Each row was made from one walk, in order. Every step used is in the known rows, and no mark comes twice. Write each row's walk.
In the rows, zero is written as 128.
Known rows
zabis -> sizur -> rivo -> mebal: [122 131 163 135 135 104 136 115 130 148  84 138 147 147 131 149 147 117
 119 163 178 137 156 168  93 130 154 115 138 137  78 108 169 120 159 135
 123 206  98  95 182]
metil -> niki -> gotog: [120 101  64 116 166  71 124  93 158 116 123 100 100 145 125 127  98 161
 135 149 107 127 126  92 141 120 103 132 111 195 111 123 139 103  85 111
 144 169 190  97 130]
tofodu -> mebal -> rivo -> sizur: [ 99 107 125 122 146  79 121 127 167 155 144 151 119 160 100 130 134  77
 114 184 155  97 104 119  86 184 123 145  74 117  86  78 186  85 125 135
 194 173 111  65 139]
kipa -> kaza -> vosi -> zabis: [160 199 138 138  91 167  70 138 102 125 140 155 184 120 147 119 155 178
 114 105 147 135 107 138 129 109 142  56 165  80 182 131 106 124  94 136
 174 144 121 147  82]
tofodu -> mebal: [122 110 151 131 137  85 144 101 136 125 161 113 140 133 114 160 140 125
 139 146 143 133 136 153 113 167 153 146 124 137 107 121 155 120 139 147
 171 154  85  88 121]
kipa -> kaza -> vosi -> zabis -> sizur -> rivo -> tofodu: [131 166 153 140 121 116  97 120 115 161  82 152 167 138 131 150 155 135
 118 156 158 139 128 144 112 128 134  93 159 112 105 122 179 129 128 132
 156 233  98  95 153]
todos -> kipa: [128 144 147 122 122 197 119 174 110 121 139 159 140 136 131 117 107 144
 148 113 160 104 125 133 137 121 147 147 131 118 153 124 160 136 142 135
 129 106 129 152  98]
degin -> vosi: [118 152 139 126 126 116  95 147 126 140 143 119 140 140 153 130 149 152
 117  92 113 141 132 127 119 122 115  89 149 114 132 168  95 139 140 148
 129 117 108 107 129]
degin -> vosi -> kaza: [108 139 139 104 111 148 123 173 131 110 147 126 162 144 123 130 148 155
 136  73 143 132 107 143 119  86 104  59 152  99 150 178 119 135 166 141
 143 106  96 131 109]
zabis -> degin -> vosi -> kaza -> kipa: [118 143 141 117  75 173  93 192 114  87 155 130 187 120 136 140 133 170
 166  48 162 126 125 145 137  94 115  54 160 145 137 190 134 145 119 148
 191  88 110 155 113]
tofodu -> mebal -> rivo -> sizur -> zabis: [105 106 138 132 132 117 101 123 122 162 138 136 157 178 122 126 121 116
 110 148 165 162  91 117 111 163 158 102  89 126 110  98 159 101 150 136
 142 176  90  82 140]
mebal -> rivo -> tofodu: [136 112 145 120 144  72 120  97 148 178 130 161 122 143 114 143 124  75
 123 170 140  98 117 139 126 136 116 138 126 139  91 126 190 124 126 118
 160 194 123  65 170]
gotog -> niki: [142 108  96 148 139 113 132  97 134  91 124  85  97 130 136 153 132 117
 142 139 113 145 144  90 121 108 111 120 106 123 138 138 125 142 115  99
 116 150 148 101 103]
degin -> vosi -> kaza -> kipa: [128 149 153 122  76 174  92 197 121  90 148 129 174 123 129 131 128 153
 170  54 155 119 129 155 130  97 119  59 143 140 139 183 142 142 120 146
 187  86 112 158 110]
rivo -> mebal -> tofodu: [134 103 162 127 125  80 152  76 139 162 140 128 155 170 110 132 118  83
 122 170 180  95 149 148 138 130 126 135 118 136  95 134 172 123 132 118
 154 174 103  83 169]
gegu -> niki: [133 111 131 125 138 119 122 117 152 103 119  88  93 145 132 147 125 129
 146 134 131 120 155 109 103 113 119 143 123 107 139 146 138 116 122 111
 128 155 160 107 108]
kipa -> todos: [126 128 148 151  91 150 106 156 113 138 146 145 135 113 118 143 144 142
 134 114 165 146 112 133 112 112 125  96 134 157 105 146 134 122 134 125
 153 119 102 169  99]
kipa -> kaza -> vosi: [154 190 138 135  75 191 101 152 134 138 117 157 163 120 130 138 124 180
 153 110 128 121 118 115 112 101 134  54 150 135 174 113 122 124  95 142
 187 141 119 159  67]
mebal -> rivo -> sizur -> zabis -> vosi: [101 113 115 103 130 127  88 130 120 177 132 131 161 155 157 138 129 179
 122 127 160 158 113  98 148 127 156  55 128 128 130 121 100  93 152 137
 139 151 108  78 151]
gotog -> gegu: [112 120 124 147 123 100 115 109 145  94 108 108  81 124 129 121 117 121
 145 139 126 140 118 108 149  91 123 124 108 162 105 132 129 132 114  95
 118 130 161 116 120]
metil -> niki: [138  95  96 103 153  88 133 108 164 104 135 126 101 126 155 138 123 151
 148 129 107 127 126 109 123 137 121 143 119 154 103 111 155 129 112 128
 152 145 155 110 153]
sizur -> rivo -> mebal -> tofodu -> metil -> niki: [125  87 118 112 148  43 147  44 169 148 133 116 117 147 123 172 122 115
 158 182 124 128 145 125 107 163 125 139 101 188  60 116 174 119 124 114
 168 190 111  71 189]
kaza -> vosi -> zabis -> sizur -> rivo: [102 158 127 158 115 123  99 132 108 138  71 128 166 120 135 150 173 157
  95 134 156 154 138 133  90 122 140  73 156 101 122 106 150 120 150 129
 131 206 100 120 136]
mebal -> rivo -> sizur -> zabis: [107 113 130 131 128 131  96 131 120 163 127 142 152 177 126 116 116 118
 106 141 159 161  88 108 116 150 148  96  90 123 116 100 150 104 146 128
 127 168 105  96 143]
degin -> vosi -> zabis -> sizur -> rivo -> tofodu: [118 150 152 136 142  84  96 116 111 160  90 137 159 146 138 149 164 123
 102 150 154 147 135 147 117 137 127 108 159 104  90 141 168 137 146 133
 135 223  93  75 180]
kipa -> kaza -> vosi -> degin: [140 159 121 107  88 159  91 141  98 105 148 159 198 115 151 150 123 178
 103  87 156 130 104 117 121  97 112  56 169 106 188 135 120 170  96 146
 173 142 114 158  80]
rivo -> mebal -> tofodu -> metil: [118 112 155 125 131  69 155  41 135 181 131 110 152 159  86 158 118  83
 141 205 155 117 152 148 124 169 134 131 103 169  79 145 139 112 137 109
 161 160  72  80 158]
rivo -> mebal -> tofodu -> metil -> niki: [131  83 115 101 155  46 152  46 170 141 138 113 118 147 125 159 117 120
 157 183 125 120 143 123 121 165 125 144 102 184  68 123 163 117 118 114
 174 167 117  76 174]
mebal -> tofodu -> rivo: [119  82 130 117 127  54 144  75 155 154 157 115 136 135 122 163 134  94
 131 172 142 103 119 142 119 148 140 123 123 151 107 102 196 106 127 123
 173 166 111  63 118]
mebal -> rivo -> tofodu -> metil: [120 117 143 120 145  63 133  56 141 192 123 133 130 141  90 165 122  77
 142 205 126 120 129 141 116 174 128 133 109 171  78 139 152 113 132 109
 165 174  86  67 159]
zabis -> sizur -> rivo: [ 89 130 127 152 124 121 127 131 124 141  71 120 142 123 124 151 159 137
 110 145 143 147 143 131  85 130 135 101 137 127  97 104 165 118 160 128
 112 203 106 116 147]
degin -> vosi -> kaza -> kipa -> todos: [126 142 166 148  55 181  80 205 108 111 161 146 168 110 120 145 144 160
 163  60 184 140 113 152 113  91 118  48 145 166 113 184 145 132 128 138
 194  89  92 189  87]
tofodu -> metil -> niki -> gegu: [127 113  81 110 162  61 132  85 172 121 117  90  61 138 121 145 100 151
 165 168 106 145 114 115 145 124 112 138  95 212  92 126 125 114  87 104
 167 155 171  81 147]
sizur -> rivo -> tofodu: [131 137 153 139 130  87 112 105 124 167 109 149 131 147 123 165 138  95
 130 152 141 143 132 143 115 133 122 137 138 136  85 126 181 144 136 126
 132 218 103  84 197]
kaza -> kipa: [142 141 146 139  88 160  96 166 119 102 135 130 151 113 133 130 114 136
 165  92 145 117 145 145 136 128 135 107 126 161 123 147 150 138  93 138
 176 101 135 156 124]
zabis -> sizur: [ 98 116 116 121 153 133 145 143 125 114  63 105 156 120 132 105 145 159
 101 156 153 119 140 124 129 140 139 110 140 109 121 121 137 106 148 130
 130 142 120 128  95]
gotog -> gegu -> niki: [123 106 128 138 135  99 113 104 164  79 105  74  60 141 133 143 117 124
 157 142 130 128 147  95 118  87 115 139 109 131 123 149 139 119 112  88
 122 156 184  99 102]
metil -> tofodu -> rivo: [120  87 119 113 159  55 145  78 141 146 147 111 117 120 138 165 117 106
 150 169 107 110 116 134 120 176 154 108 114 157 109 105 193  99 126 124
 187 142 109  82 105]
todos -> kipa -> kaza: [140 168 164 121  86 244 119 180 125 129 155 168 146 129 125 108 111 159
 176 117 138  99 102 142 117 114 152 110 129 129 156 124 164 120 112 141
 142 130 142 167  59]
niki -> gotog -> gegu: [101 117  95 151 139  80 110  95 148  98 101  90  74 137 113 116  98 133
 140 153 121 140 117  92 160  81 109 119 101 196 105 137 124 115  93  83
 119 150 191 103 108]
mebal -> tofodu -> metil -> niki: [124  83 103 105 151  53 149  51 168 136 139 107 115 139 123 158 117 125
 156 175 111 121 137 110 123 165 118 142 101 181  78 124 158 118 115 112
 172 159 122  84 160]
gegu -> niki -> metil: [148 106 107 118 130  76 121  82 151 108 135  66 139 158 130 141 128 113
 140 142 135 151 155 123 118 124 115 163 108 107 161 155 107 102 102  95
 104 163 183  86  76]

Write each row's walk
[129  91 107 128 166  49 138  53 138 116 127  62 113 150 129 139  92 101
 159 162 108 127 148 101 144 152 120 134  82 138 134 162 142  95 102  82
 148 147 160  93  83] | gotog -> gegu -> niki -> metil -> tofodu
[121 165 123 128 127 161 106 151 106 112  72 125 194 114 145  99 165 195
  91 139 167 125 125 131 129 126 149  59 166  75 158 123 121 103 124 135
 163 153 117 141  63] | kipa -> kaza -> vosi -> zabis -> sizur
[129  95  98 103 156  70 140  72 165 123 132 112 105 127 135 157 121 142
 160 162 100 136 133 113 117 164 127 141 106 180  84 120 142 120 116 119
 162 145 129  98 154] | tofodu -> metil -> niki
[106 111 105  84 127 121  84 130  80 122 155 135 200 141 173 149 126 187
  85  92 179 164 104 106 153 116 128  60 157  97 161 145  94 154 134 146
 134 141 103 110 138] | rivo -> sizur -> zabis -> vosi -> degin
[123 104  85 111 158  49 138  71 175 130 122  85  68 146 113 145  97 140
 162 176 115 135 117 113 150 125 107 139  91 212  87 129 136 112  86  99
 174 165 165  71 152] | mebal -> tofodu -> metil -> niki -> gegu
[116 132 146 135 142  89 120 112 123 160  78 138 144 143 124 154 146 111
 117 165 153 139 139 141 115 139 128 128 145 127  82 122 186 133 145 127
 133 225 100  84 181] | zabis -> sizur -> rivo -> tofodu
[119 134 141 109  80 183  87 194 114 102 139 132 187 135 133 133 119 172
 173  70 181 133 121 139 147 104 138  46 131 142 139 160 139 121 124 144
 191  98 110 150 122] | rivo -> sizur -> zabis -> vosi -> kaza -> kipa
[134 145 111 107 106 126  94 131  94 102 139 149 193 118 153 156 124 168
  87  86 162 136 116 112 129 102 106  71 170 102 183 136 113 177 108 143
 166 134 107 147 103] | kaza -> vosi -> degin
[116 122 167 140 123  71 127  82 126 169 123 123 176 170 122 138 151 101
  98 161 189 113 153 156 117 128 128 101 137 113  89 141 172 121 148 125
 147 209  86  68 177] | degin -> vosi -> zabis -> sizur -> rivo -> mebal -> tofodu
[129 134 162 148  55 185  91 198 109 107 155 149 164 105 111 145 137 152
 168  73 189 136 111 151 116  92 122  62 138 171 111 170 156 128 124 131
 193  93  98 197  86] | vosi -> kaza -> kipa -> todos
[104 122 117 102 131 138  88 136 109 163 127 123 167 157 163 136 129 194
 126 118 161 170 119  98 157 128 159  59 134 122 135 127  85 101 150 142
 132 141 103  91 150] | rivo -> sizur -> zabis -> vosi
[119 122 165 138 147  56 126  87 123 144 131 123 161 142 118 172 163 117
 121 169 167 144 139 168 108 175 155 140 143 118  81 122 190 122 147 146
 176 223  65  56 157] | vosi -> zabis -> sizur -> rivo -> tofodu -> mebal
[133 112  80 111 158  74 127 109 172 107 120  98  59 137 135 132 101 158
 156 145 112 140 110 112 150 104 108 139 105 194 104 120 135 120  84 110
 159 155 189  90 146] | metil -> niki -> gegu
[111 112 129 122 132 124  99 128 115 148 128 127 158 174 140 130 122 132
 115 143 159 178  89 116 120 161 165  98 100 126 118  93 151 106 145 137
 132 162  95  93 132] | tofodu -> rivo -> sizur -> zabis
[120 171 130 126 127 184 102 167 100 110  76 134 198 117 147  96 157 200
  98 133 178 117 124 133 132 124 155  66 167  71 168 121 132 106 129 137
 163 146 116 149  53] | todos -> kipa -> kaza -> vosi -> zabis -> sizur
[117  93  81 114 169  41 138  48 163 144 124  93 113 163 105 142  93 137
 142 189 124 122 139 106 139 140 108 134 100 217  84 131 147  95  90 103
 161 187 161  71 150] | rivo -> mebal -> tofodu -> metil -> niki -> gotog
[130  76 109 108 162  30 141  55 153 136 151  81 122 134 138 172 116 100
 156 175 111 121 129 131 115 174 147 125 104 148 126 119 183  86 113 108
 175 159 136  61  80] | gegu -> niki -> metil -> tofodu -> rivo
[107  92 104 126 161  47 129  91 167 147 146 118 119 168 102 140 124  63
 125 198 143 107 113 103  91 193 115 144  52 118  95  91 186  79 112 114
 196 185 123  45 116] | gotog -> niki -> metil -> tofodu -> mebal -> rivo -> sizur
[129  85 125 134 165  34 157  46 133 121 166  71 142 144 116 171 120 104
 156 169 124 138 149 131 125 191 146 144  92 141 117 141 161 105 122 119
 183 165  95  64  90] | gotog -> niki -> metil -> tofodu -> mebal
[115 104 162 139 123  76 151  78 137 169 112 123 162 167 107 143 133  88
 113 178 187 104 156 150 116 130 129 121 122 136  80 123 189 118 148 118
 146 210  93  77 178] | zabis -> sizur -> rivo -> mebal -> tofodu
[ 96 101 121 104 146 100 100 108 118 180 145 121 162 157 152 151 123 173
 132 140 156 151 117 101 148 154 165  55 119 136 120 123 120  84 154 139
 168 158  86  64 147] | metil -> tofodu -> mebal -> rivo -> sizur -> zabis -> vosi
[125 132 157 139  56 184  85 198 108 115 157 147 168 103 121 151 140 172
 171  69 192 138 115 147 126  87 127  44 147 172 115 174 141 121 127 134
 198  91  97 188  91] | zabis -> vosi -> kaza -> kipa -> todos
[100 105 112  97 146 110  97 115 111 171 134 115 162 153 166 149 123 185
 135 135 150 162 115  98 156 148 168  50 126 134 128 120 111  89 149 139
 157 145  95  75 142] | metil -> tofodu -> rivo -> sizur -> zabis -> vosi
[112 108 110  87 122 123  88 121  76 121 159 131 201 130 176 155 126 194
  89  81 172 166 111 113 158 103 132  54 172 106 167 156  90 161 139 144
 124 137 106 116 134] | sizur -> zabis -> vosi -> degin
[121 141 148 137 143  87 107 110 112 156  84 140 154 142 130 149 157 114
 106 162 160 142 134 147 119 139 131 121 152 109  89 127 180 132 141 127
 135 226  99  83 179] | vosi -> zabis -> sizur -> rivo -> tofodu
[120 162 100 120  98 154  87 121  91 118 156 148 203 113 161 147 161 210
 106  96 161 153 100 105 149 106 125  63 203 108 160 153  86 132 100 139
 172 144 117 131 105] | kipa -> kaza -> vosi -> zabis -> degin
[102  98 116 120 157  52 127 102 166 160 148 133 129 167  99 131 123  66
 120 194 149 101 107 116  94 201 121 147  59 120  92  88 186  74 117 124
 199 177 116  55 124] | niki -> metil -> tofodu -> mebal -> rivo -> sizur
[135 137 161 159  63 172  83 183 107 119 152 147 151 102 122 144 134 147
 160  88 176 139 123 145 118 112 130  82 133 180 102 159 150 129 109 131
 186 100 108 189  97] | kaza -> kipa -> todos
[135 122  80 141 150  91 126 103 151  98 111  70  56 140 123 142 107 134
 151 152 116 151 122  99 149  85 101 124  95 172 129 139 113 129  87  90
 135 158 184  84 110] | gotog -> niki -> gegu
[103 107 110 109 164  72 127 118 150 142 130 128 119 155 126 136 121  92
 129 188 135 110 102 111 106 201 135 131  77 123  95  78 187  86 116 132
 200 150 110  79 125] | metil -> tofodu -> rivo -> sizur
[ 96 143 129 155 124 118 108 129 109 136  80 123 156 122 133 143 174 144
  95 139 153 154 135 140  92 129 140  91 148 101 108 110 155 116 155 126
 114 206 107 114 146] | vosi -> zabis -> sizur -> rivo
[115  82 113 109 156  44 154  50 167 144 111 107 126 145 124 164 129 126
 148 191 133 125 149 124 107 166 130 133 106 182  57 114 177 111 131 114
 169 194 109  71 177] | zabis -> sizur -> rivo -> mebal -> tofodu -> metil -> niki
[124 117 168 139 138  56 133  84 134 152 148 128 141 146 111 186 148 102
 141 163 152 143 140 163 104 171 148 153 132 142  76 119 194 131 144 146
 174 216  67  56 170] | sizur -> rivo -> tofodu -> mebal
[120 114 163 141 123  75 137  75 126 165 118 127 172 167 113 137 143  93
 102 174 194 109 152 157 121 130 133 114 130 117  87 128 184 118 144 118
 147 213  93  76 177] | vosi -> zabis -> sizur -> rivo -> mebal -> tofodu
[106 100  79 139 151  61 112  84 167  86 104  89  62 136 126 120  96 144
 150 154 110 139 115  82 158  86 105 126  97 209  93 129 137 115  84  84
 130 158 205  95 121] | metil -> niki -> gotog -> gegu
[112  68 130 136 151  21 139  50 176 151 161 103  99 139 102 162 115  70
 147 183 126  94 127 127  99 157 130 132  83 158  98 124 199  82 124  99
 188 189 135  40 101] | gotog -> gegu -> niki -> metil -> tofodu -> mebal -> rivo
[101  96 113  86 129  96  88 114  94 135 171 138 197 141 162 162 130 172
  85 106 183 153 101 114 139 128 134  62 151 106 148 136 119 143 139 149
 156 161  93  84 137] | tofodu -> mebal -> rivo -> sizur -> zabis -> vosi -> degin
[128  82 109 109 158  33 143  60 143 145 154  95 134 129 136 165 117  99
 150 174 110 124 120 138 124 179 150 121 106 155 122 112 179  90 115 114
 175 150 125  68  87] | niki -> metil -> tofodu -> rivo
[108 131  96 117 124 123 101 109  87 113 162 134 186 115 161 142 163 184
  94 104 161 155 104 111 157 120 123  99 192 105 137 160  89 135 116 132
 142 137 121 116 134] | vosi -> zabis -> degin
